Each row comes from the steps of one path. Every step used is in the known rows, and no mark comes twice. Write the path behind each row, first mark first.
(in the rows, 128 means zero)
Known rows
kigen/mibo/bazip: [ 65 115 108 126  95  67 126 135 107 127 124 128  93 128 128 144 169 103]
dosab/bazip: [ 56 125 146 126 155 128  98 156 102 135 156  95 129 138 153 142 146 135]
bazip/dosab/kigen/larir/luzar: [ 29  88 125 148 184 116 144 188 110  98 174 117 111 140 161  85 133 180]
dosab/bazip/mibo/kigen/larir/luzar: [ 44  99 138 132 228  90 127 129 106 102 158 145 129 140 150 116 127 142]
mibo/kigen/larir: [ 53 108 132 121 142  72 117 152 103 125 132 130 128 128 149 111 131 120]
luzar/dosab/bazip/mibo/kigen: [ 82 131 150 122 110 149 122 123 106 127 129 136 118 123 152 144 176 111]
kigen/larir/bazip: [ 41 103 131 133  79  84 102 177 104 141 132 104 145 145 146 125 140 154]
larir/kigen/dosab/bazip: [ 40 124 141 135  84 166 110 161 112 106 161  90 103 143 151 122 161 135]
luzar/dosab/kigen/mibo: [ 48 113 114 126  61 122 152 153 104 130 143 132  56 128 142 120 161  99]
luzar/mibo/bazip/dosab: [ 85 118 138 134  75 164 103 161 107 126 135 103 115 119 149 146 176 148]
bazip/dosab/kigen/larir: [ 22 103 132 146 129 110 128 195 112 112 158 104 110 131 158  89 140 175]
bazip/dosab: [ 64 116 143 132 122 177 122 175 101 132 140  90 125 128 153 135 158 157]
luzar/dosab/bazip: [ 71 132 151 124  94 144 105 159 103 143 142 119 132 132 157 148 178 115]
larir/kigen: [ 56 102 133 132 100 139 118 143  99 122 120 111 112 140 146 119 131 125]
luzar/mibo/bazip/dosab/kigen: [ 71 115 125 144  80 142 111 164 116 108 151  99  88 121 154 119 170 165]
dosab/kigen/larir: [ 28  98 117 139 131  51 121 170 105 119 148 113 110 136 150  97 128 143]
larir/luzar/mibo/bazip/dosab/kigen: [ 78 102 119 146 135 150 127 157 115  92 168 112  89 131 156 115 163 168]
luzar/mibo: [ 67 109 137 122  99 161 106 148  91 146 142 100 103 130 147 152 133 119]

Write each row's path
[ 23 114 122 138  70 173 139 186 116 119 165  85  59 140 148 106 149 180] => larir/bazip/dosab/kigen/mibo
[ 53 100 107 129 116 127 167 146 103 116 158 146  57 137 145 114 155 101] => larir/luzar/dosab/kigen/mibo
[ 84 110 123 117 123 185 138 137 101 105 174 112  82 129 150 141 152 111] => larir/luzar/mibo/kigen/dosab
[ 49 116 132 144  82 168 119 188 115 116 156  73 105 140 160 108 157 197] => larir/bazip/dosab/kigen
[ 50 114 130 141 131 156 129 178 108 113 159  87  99 129 158 107 153 170] => bazip/dosab/kigen
[ 50  99 142 138 154 110 133 147 103 124 147 156 141 140 150 134 161 128] => kigen/larir/luzar/dosab/bazip/mibo
[ 75  94 128 128 136  98 154 125 101 115 122 172 128 127 147 122 157 106] => bazip/mibo/kigen/larir/luzar/dosab
[ 78 102 117 135 126 123 148 148 102 114 152 132 103 137 157 115 163 120] => larir/luzar/dosab/kigen
[ 70 124 148 131  98 149 117 137 101 140 130 126 128 130 147 158 180 119] => luzar/dosab/bazip/mibo
[ 48 110 124 139  65 145 133 155 118 104 120 126  78 131 136 111 169 139] => larir/kigen/mibo/bazip/dosab
[ 71 123 138 118 152 196 120 144 108 101 197 105  85 134 157 140 154 125] => larir/luzar/mibo/kigen/dosab/bazip
[ 63 138 145 115  97 191 104 151 109 116 181  93  85 126 154 145 159 119] => luzar/mibo/kigen/dosab/bazip
[ 78 101 131 120 136  96 142 147 103 118 133 165 132 130 155 112 155 104] => mibo/kigen/larir/luzar/dosab
[ 55 110 124 134  53 160 129 154 105 109 136  96 100 137 143 123 162 122] => larir/kigen/dosab
